In the rows, zero is written as 128.
Known rows, with every step that occurs
D-A-S-C: [ 99 119 170 115 138  95 161 125  80 120 112 115 135 126 129 113 116  97
 115 170 132 170]
N-H: [106 107  72 127 103 107 119 147  80 133 112 128 140 152 167 124 136 106
 127 118 164 117]
C-D-A: [114 116 199 130 124 104 146  64 136 139 154  70 141 138 109 139 126 133
 144 172 170 166]
H-N-C: [111 133 143 120 182 115 136 169  66  82 132 150 148 132 122 130 124 142
 148 102  78 189]
A-D-C: [116  82 159 108 140 101 146 133 163  69 100 114 136 113 183 139 127 104
 146  65  60 172]
C-D-A-N-H: [112  95 189 121 126  87 147  95 132 141 146  72 137 152 126 153 139 146
 150 150 165 170]
N-C: [119 112  90 116 156 120 156 152  94  74 134 153 151  96 130 124 107 140
 149 119 116 146]
H-N-C-D-A: [105 124 177 123 179 104 143 138  71  86 145 122 155 140 114 134 124 144
 152 124  98 209]
J-H-N-C: [ 75 126 155 154 146 130 145 149  59  96 146 134 134 141 113 135 147 162
 155 122 136 165]
H-J-A: [127 150 177 152 116 108 210  95  90 108 147 141 118 128 158 132 167 159
 122 128 117  67]
A-N-C-D: [132  89 149 107 158  93 143 176 146  92 142 127 138 120 129 168 136 184
 169  88  93 165]
J-H: [ 88 123 147 158 105 139 140 119 102 129 144 120 118 137 118 133 148 153
 142 139 171 122]
N-C-D-A: [108 100 138 113 154 104 167 109  97  80 155 113 161 102 119 131 106 144
 160 149 148 173]
S-C-D-A: [110  64 128  85 109  87 117  86  89 129 113  75 180 129 102 120 145 121
 160 163 151 171]
D-C-S: [151 106 135 130 127 173 137 122 126  84 138 131 127 159 200 208 132 111
 165 114  87 160]
J-A-N-C: [114 142 162 132 138 109 208 160  97  89 166 128 125 109 128 163 109 163
 145 108 108 113]
H-N-C-D: [111 130 168 128 172 109 127 150  83  84 146 125 157 140 120 141 129 146
 158 109  88 207]
J-H-N: [ 80 134 174 159 130 134 133 136  75 122 145 123 123 156 113 135 156 155
 143 126 141 156]
D-C: [123  97 113 108 153 160 126 118 134  90 101 128 148 137 180 180 108 110
 148  97  99 140]
D-A-N-H-J: [111  89 147 100 148  84 191 137  83 134 113 127 109 144 144 124 153 152
 117 135 148 123]
N-H-J-A-S-C: [ 97 117 109 140  90  79 166 135  42 110 114 135 145 151 194 128 167 116
 126 116 141  91]

Rows
[ 99 165 203 160  97 102 166 119  95 102 163  96 150 126 142 156 107 105
 139 142 115 144] | J-A-S-C-D
[ 97 118 128 148  83  75 156 120  53 112 123 119 152 157 192 136 169 117
 136 122 148 104] | N-H-J-A-S-C-D
[117  69 116  93 102  93  90 102 107 125 113  82 187 129 109 129 152 124
 168 142 135 167] | S-C-D
[ 63 133 202 169 143 118 154 134  63  95 157 116 135 147 118 142 139 151
 154 139 141 194] | J-H-N-C-D-A-S
[135  89 174 123 124 112 151 138 158  67 125 114 121 128 198 158 143 103
 157  77  53 187] | A-D-C-S
[129 130 191 143 130  89 215 113 104  92 156 136 124 124 156 153 170 188
 142 110 103  87] | H-J-A-N-C-D
[114  92 150  90 175  96 197 147  94 110 127 128 118 116 114 127 118 158
 130 138 133 151] | D-A-N-C
[109 126 179 142 105  90  90 140 127 111 121 104 164 135 150 147 131  98
 147 131  94 195] | A-S-C-D
[130 136 188 144 125  99 214 119 104 110 146 144 112 132 159 146 176 182
 126 108  99  72] | H-J-A-N
[108 134 227 149 123  98 139  78 144 130 156  74 139 142 128 144 119 120
 138 168 154 182] | C-D-A-S
[114 110 126 144  89  91 188 128  63  94 132 134 127 160 222 149 177 117
 139 102 124 101] | N-H-J-A-D-C-S
[104 146 195 137 145 107 174 122 102 125 129 118 114 130 136 119 105 103
 106 167 136 164] | D-A-S
[129  86 122 114 129  81 144 181 114 125 110 144 115 155 173 152 181 172
 137  76 109 111] | A-N-H-J
[127  96 159 101 163 104 204 151  89 106 145 134 108 127 123 144 131 156
 140 149 126 161] | D-A-N-C-S
[118 137 199 145 110 114 208 119 115  75 163 105 120 123 176 165 117 110
 148 106  86 140] | J-A-D-C-S
[133 130 202 151 110 103 223 101 104  78 153 135 113 131 196 150 177 147
 137 107  76 101] | H-J-A-D-C-S
[104  50 117  77 109  73 117 112  84 130 106  81 180 139 112 129 157 128
 165 145 151 171] | S-C-D-A-N-H
[ 69 119 182 152 145 124 158 124  58 100 158 114 137 144 105 135 145 162
 158 141 156 178] | J-H-N-C-D-A
[109 128 153 135 114 100  99 161 109 106 109 126 154 128 153 134 127  94
 135 124  86 177] | A-S-C
[104 124 107 144  95  90 176 123  53 119 127 139 132 152 187 126 165 127
 122 117 155  75] | N-H-J-A
[133  91 123 100 168 100 151 199 131  88 129 151 128 114 133 155 133 180
 155  81  84 149] | A-N-C
[102 105 116 134 101  86 183 124  66  96 113 131 139 149 210 135 164 118
 131  94 129  92] | N-H-J-A-D-C
